Each row comes from the steps of one path. Every step used is in the known rows, and no mark comes twice. Write the path behind each row, first mark first.
Known rows
fivoz -> kibo: [-11   2 -20  27  26 -17  31  -2  -3  40  35  29   2  -4  42   5  11  28
  56  13   2  23 -16  21   7  33  49   6 -14 -21   2 -24]
dukof -> fivoz -> tozo -> kibo: [ 15 -11 -36  21  -3  -2  31   8 -26  35  37  34  -2 -22  13 -19  21  38
  67 -32   6  22 -17  20  15  17  56  20 -37  -5  47 -18]
butos -> basap -> vefoni -> zonod -> zemil -> rosom: [-23  -7  14   9  26  -8 -33   5  -1   7 -61  43 -39   7 -23   9  16  18
   5 -16 -12  11 -32 -11  21 -12  29  12  24   0  17  -8]
sesiv -> nudopa -> rosom -> zonod -> vefoni -> basap: [-23 -17   0  27  23  -7  64 -25  10  21 -11 -28 -14 -20  30  -8   1  10
   4  11  -1 -26  21  14  20  57 -57 -20  17  -9  43  32]
vefoni -> zonod: [ -8 -15   1  11   7 -16 -15 -14  24  33  22  -1 -27  -5  33  -3  -7  22
  27  32 -30  24  -7   6  32  38  36   4  -1   9  38  17]
badod -> butos -> basap -> vefoni -> zonod -> rosom -> nudopa -> sesiv: [-28  -5   1  -2  68  20 -17 -22  22  -5 -46  -3 -51  13 -32   6  16 -16
 -51 -40 -10  30 -16 -13  53 -20  19  -1  -8  -1 -13  16]
butos -> basap -> vefoni -> zonod -> zemil -> rosom -> nudopa -> sesiv: [-30   2  13   2  33   7 -29  -6  -3   1 -74  30 -58   9 -15   5  25   9
 -43 -23 -21  27 -27 -17  44  -5  -4   3  18  -4  10   5]
butos -> badod: [ 16  -4  -9  34  -4  -3  -3  -7  -2  64  33  76  -4  -4  12  -3  21   7
  27  46   1  38  -2 -28   5  41  34   4 -29  -1  37  17]
rosom -> nudopa: [  6  -2 -21  -7   3   9  11 -22  11  27  12  26 -35  -1  10  -8  14  15
 -13  25  10  29 -28  -8  33  21 -10 -14 -13 -18  30  11]
zemil -> rosom -> zonod -> vefoni -> basap -> butos: [  2 -14  27  -4 -22 -20  32  -4  21  26 -21 -16 -32  -5  -8   2 -17  24
   2  -4 -23 -34  12  -8  24  26  -3  -5  -7  -7  28  14]
tozo -> kibo -> fivoz -> badod -> butos -> basap -> vefoni: [-11 -18 -23   7  34  13  48 -11 -19  31  20  44  -7   4  19   5  22  32
  26 -35 -48  34  24   3   7 -71  63   6   0   7 -31 -22]
fivoz -> badod -> butos -> basap -> vefoni -> zonod -> zemil -> rosom: [  4  -9   1  -7  31 -11 -14  -6  -5  43 -25  24 -37  -8 -29  20  23  23
   2 -13 -33  16   6 -21  13 -40  36  10  22  15  -6   6]
dukof -> fivoz -> badod -> butos -> basap -> vefoni -> zonod: [ 15 -16 -15   0  15  -3 -26  11  -1  49   2  32 -24   9 -31  19   7  27
  14 -37 -44  27   9  -1  17 -48  67  29 -21  20  20   1]
dukof -> fivoz: [ 26   6 -18 -11 -16  -8   2   4   5  26  24  39   3 -18  -7  -6  30  20
  43  -7 -10  26 -31  10  19  34  47  25 -39 -12  54 -15]
zemil -> rosom -> zonod -> vefoni -> basap: [-13 -22  31   2 -26 -19  28  -3  22  15 -23   3 -12 -12  -7   6   3  24
  -2  24 -39 -26  -8   8  28  45 -17   5   2  -3  41   9]
zemil -> rosom -> nudopa -> sesiv: [ -7  16   2 -28  13   3  24 -15   4  10   5  -2 -30 -29   2   0  38   4
 -60  27 -51  37 -26 -22  51  47 -32  -3   0 -11  27  -1]
tozo -> kibo -> fivoz -> badod -> butos -> basap -> vefoni -> zonod: [-23 -29 -16  13  37   9  22 -10  -8  36  13  27 -23  10  31  10   1  39
  23 -35 -68  33  36   7  16 -75  70  10   7  23 -30  -8]
sesiv -> nudopa: [ -3   1 -27  22  38   1  33 -25  13  36  50   0  -6 -23  36  -6   8  10
  35  40  16  21   3   6  23  43   6  -4  15 -14  40  -4]
kibo -> fivoz -> badod -> butos -> basap -> vefoni -> zonod -> rosom: [-11 -15  -7   7  23   6  11  -6  12  28 -30  17 -20   9  -3  15   8   8
  12 -34 -32  19  44  13  22 -69  46  18  -2  16 -10   8]
tozo -> fivoz -> badod -> butos -> basap: [ 33 -30 -23 -11  -6  13  33  -6   6  56   1  48  20 -13 -45   7  20  40
   8   9 -19  62   9   1  15  -3  49  -3  -5   5  23  -8]
zemil -> rosom -> zonod -> vefoni: [-12  -5  35  -1  -7 -18  20   2  16  19   5  -7  -8  -3  -7   1   0  29
 -11  19 -30 -27   3   9  35  44 -16  14   1   0  62   6]
zemil -> rosom: [  3   6   5 -18   5 -14  18  -2   6  17  19  12  -9 -33  -8   3  30  15
  -1  37 -40  17 -31 -15  24  41   8   7  10  -8  34 -19]
basap -> vefoni -> zonod -> rosom: [-25   9   3  10  37  -7  -9 -14  12  -2  -9   1 -27  19  22  -5 -11  -9
  20  -3  25   8  -3  17  36  -9  21  15   4   9  17  15]
dukof -> fivoz -> badod -> butos -> basap -> vefoni: [ 28  -4 -22  -5  10   1   2  11 -12  44   9  49  -4   4 -42  16  27  22
  23 -36 -26  27  -1  -6   8 -43  60  24 -29   2  19 -15]
badod -> butos -> basap -> vefoni -> zonod: [-10 -21   6  10  52   3 -24 -11  17  22  -5  21 -36  23 -30  15  -1   3
   6 -17 -37  25 -21 -13  25 -28  64   2   0  -2  17   3]
kibo -> fivoz -> badod -> butos -> basap -> vefoni -> zonod: [ -1 -22  -4  11  15   2   8  -6   5  49   0  29 -25  21   8  21   0  16
  19 -19 -71  32  45   9  16 -66  60  13  -4  13  10   9]
badod -> butos -> basap -> vefoni -> zonod -> zemil: [ -2  -8   1   2  45   1 -31 -19  12  21 -29  35 -42  15 -32   7  16   2
  30 -34  -4  20 -29  -9  19 -21  64   6  -1 -11  11  11]
sesiv -> nudopa -> rosom -> zonod: [-21   2  -4  17  53  -7  41 -20   9  42  20 -44   1 -27  31 -14   7  13
 -15  12   5  -8   6  13  19  64 -50 -27  20  -9  42  24]
kibo -> tozo -> fivoz: [ 18  -2   7  17 -20  11  33  -6  -9  18  12  56  45   3  14  -9  15  44
  25 -12 -21  59 -14  17  15  21  48 -11 -37  -7  64  23]
zonod -> zemil -> rosom -> nudopa -> sesiv: [  6  30  -3 -34   2  -1  15 -26  -3  10 -26  20 -35 -39   3 -12  58   4
 -20   6   2  28 -37 -15  38  54 -22   1   0 -23  24   8]
fivoz -> badod -> butos -> basap -> vefoni: [ 14 -11 -12   8  32   0  19 -10  -8  47  15  33 -13  10 -22  14  21  16
  10  -1 -23  26  12 -17   6 -42  43  -4  -1   2  -1  -5]

Write each row's path
[-11  -8   1  25  26   3   3   1  -5  10 -19  53 -12  24 -17   1  17  13
  14  -2   2  22 -30  -8  14 -14  34  -5   2 -15  20 -21]
butos -> basap -> vefoni
[  5 -22  -2  16 -38  -8  50 -23  10  -1  -5  43 -24   0  16  -2  10  10
  61  28  -7   0   2   1  20  31  18  11 -16 -16  41   6]
zonod -> vefoni -> basap
[  8 -22  -6  -1  31   5   2 -12  20  27   1  29 -14 -13 -43   6  34  14
  12  -1 -26  27 -34 -20  16  16  58  -9 -11 -18  14 -12]
badod -> butos -> basap
[  0  14  14 -11  11 -22  22 -19  -2  32 -25 -11  -2 -24  12 -28  35  18
   1 -16  23 -13 -25  15   4  72 -34 -23  -7 -18  35  37]
nudopa -> rosom -> zonod -> zemil
[-19 -14   2   7  61   6 -22 -11  25   1 -36   9 -34  10 -42  10   7  -5
  -2 -31   1  13 -20  -7  31 -26  51   7   2   2  -7   3]
badod -> butos -> basap -> vefoni -> zonod -> rosom
[ 16 -10 -15  32 -21  -2  52  -6  -8  44  24  31  -7  -2  33 -11  12   8
  70   0 -19  24  24  31  16   9  38   6 -26 -21  72   6]
kibo -> fivoz -> tozo
[ -9  -8  -4  21  27  -8  67 -27  10  32 -10 -47 -36 -12  29 -11 -17  12
  11 -17  13 -35  42  -1  16  38 -41 -28   8 -14  29  36]
sesiv -> nudopa -> rosom -> zonod -> vefoni -> basap -> butos
[-11 -18 -17   4  43  13 -11 -13  11  32 -39   7 -48  11 -26  14   4  14
 -37 -20   9  17  18 -13  33 -61   9  -3   6  19 -26  20]
fivoz -> badod -> butos -> basap -> vefoni -> zonod -> rosom -> nudopa
[ -2 -18 -27  39  18  -4  54 -12 -25  37  47  15 -11 -15  41 -25  11  34
  63   3  14  21  -5  14  16  22  39  -7  -9  -7  31  -5]
fivoz -> tozo -> kibo
[-15   7  -1  52  23 -14  31   3 -20  31  30  41  25   6  57   7  15  45
  49 -22 -19  26 -13  21  -3  13  63  -7 -36 -19   7   1]
fivoz -> kibo -> tozo
[-13   1  26   6   7 -17  43 -11  -1  16  -3 -22  -8   2  11 -19   8  17
 -11  -5 -14 -27  14  13  21  57 -41  -8  -9  -9  62  34]
nudopa -> rosom -> zonod -> vefoni
[ -7  -6  11 -12  47  -3 -33  -8  10  14 -40  30 -45  -3 -49  17  22   4
   4 -29 -31  15 -35 -21  21 -21  50  13  15  -6  11  -2]
badod -> butos -> basap -> vefoni -> zonod -> zemil -> rosom
[-15  20 -15 -13  21  13  30 -29  16 -10 -24  -8 -22 -23  13 -20  40 -10
 -37   3  40  26 -14   2  52  47 -29  -5 -18 -15  -2  13]
zonod -> rosom -> nudopa -> sesiv
[-25   7  -7   4  38   6 -15 -18  14  -3 -25   4 -49  26  13  -4 -15  -7
 -15  -9  35  12  -8  11  47 -25  -7   7   2   8  13  26]
basap -> vefoni -> zonod -> rosom -> nudopa
[-12  -8 -21   0   6   5  51 -17  -3  18  36  31   2 -18  54 -14  24  34
  47  -3 -35  33  -2  18  17   3  52   7 -10  -7   3 -20]
tozo -> kibo -> fivoz
[-20  -6  -3   5  18 -11 -12 -13  32   6 -16 -15 -22 -20  20  -9   2  10
  16  14  20   8  -7  14  38  37  20  11   0  11  11  16]
vefoni -> zonod -> rosom
[ 35  -6  -1   7 -13   9  44 -12 -14  46  32  43  43  -3   4   3  17  49
  19 -16 -41  62  18   8   9 -11  56 -12 -37   5  43  33]
kibo -> tozo -> fivoz -> badod -> butos
[  5 -11 -29  -9  15   5  60 -23  -9  44  57  21   0 -24  44  -3  26  37
  41  -8 -53  36  30   9  11 -29  58   7 -11   7 -19  -8]
tozo -> kibo -> fivoz -> badod -> butos
[ -2  12 -11  -9   9  11  26 -31   7  19  16   5 -29  -7  26 -14  31   1
 -32  21 -15  45 -16  -7  48  49 -16 -14 -21 -20  29  17]
rosom -> nudopa -> sesiv
[ -9  -4  27  -9   7 -19   5   3  21  38   8 -14   5 -23  -5   0  11  27
 -25  27 -37  -6 -28   6  26  53 -11  -5   5  -1  39   1]
zemil -> rosom -> zonod
[  4  -9   0   4  49   8   2 -12   6  17   2  38 -18  16 -41  10  21  -3
  12 -18 -20  26 -31 -17  15 -23  60  -3  -7 -19  15 -12]
badod -> butos -> basap -> vefoni
[ -9   2  19  -3  19 -18  29 -11   3  34   0 -29   3 -14  13 -20  19  18
 -25   2 -17  -8 -17  12  13  65 -35 -28  -6  -8  38  30]
nudopa -> rosom -> zonod
[  9   5  11   2  -6 -18  -3 -20  20  50  -7  11   4  -9  20 -23  19  27
  35   1  48  -9 -27  29  12  61  10 -10 -18 -21  34  31]
rosom -> zonod -> zemil
[ 24 -24   0  20  -9  17  30   0 -13  43  -5  58  41  -1 -22   7  25  58
   3 -28 -42  61   8  -1   5 -21  63 -18 -31   6  29  20]
kibo -> tozo -> fivoz -> badod -> butos -> basap
[-36 -14   5  28  39   2 -22   3  13  -5 -57  24 -26  19 -14   1   3   8
   1 -16  21   9 -16   2  29 -19  30   7  11   7  -2  -5]
butos -> basap -> vefoni -> zonod -> rosom
[  2  -7  20   1  -9 -19  56 -18   3  21 -29 -30 -34   1   6 -18  -8  16
   3 -28  -7 -37  24  -3  10  38 -26 -27 -18 -14  28  43]
nudopa -> rosom -> zonod -> vefoni -> basap -> butos
[-23  -8 -12  -2  18   4 -20 -19  34   7 -35 -12 -48 -10  13  -8  -2  13
 -21   8  29  12 -11   6  51  19  -9   1  -1  10   6  29]
vefoni -> zonod -> rosom -> nudopa
[-26 -21   8  32  31  -1 -26   4   8  16 -27  33 -31  30  -4   6  -5  18
   9  -2 -20  21 -18  -3  23 -17  43   0  11   4  20  -4]
butos -> basap -> vefoni -> zonod
[ 26  -5   0  21 -31   7  46  -4 -22  43  21  53  49   0  24  -6  14  58
  21  -1 -25  58  19  17   7  -1  39 -12 -31   8  49  29]
kibo -> tozo -> fivoz -> badod
[-23 -16  -6   0  62  19 -29 -17  25   2 -50  11 -55  19 -46  12   3  -6
 -35 -37  10  17 -26 -13  41 -41  24  -1  -1   0 -11  13]
badod -> butos -> basap -> vefoni -> zonod -> rosom -> nudopa
[-22   1   5  26  43  -6  53 -21   5  25  17 -38 -12 -11  31 -15  -2  13
  -4   6   7 -26  35  16  27  55 -55  -9  16  -8  63  28]
sesiv -> nudopa -> rosom -> zonod -> vefoni
[ 17 -21 -16   2  -4   5  35  -7   7  52   7  37  -3 -11  -4  12  32  25
  22  -4 -58  32  31   1   7 -29  52   2 -15  -4   8  -6]
kibo -> fivoz -> badod -> butos -> basap
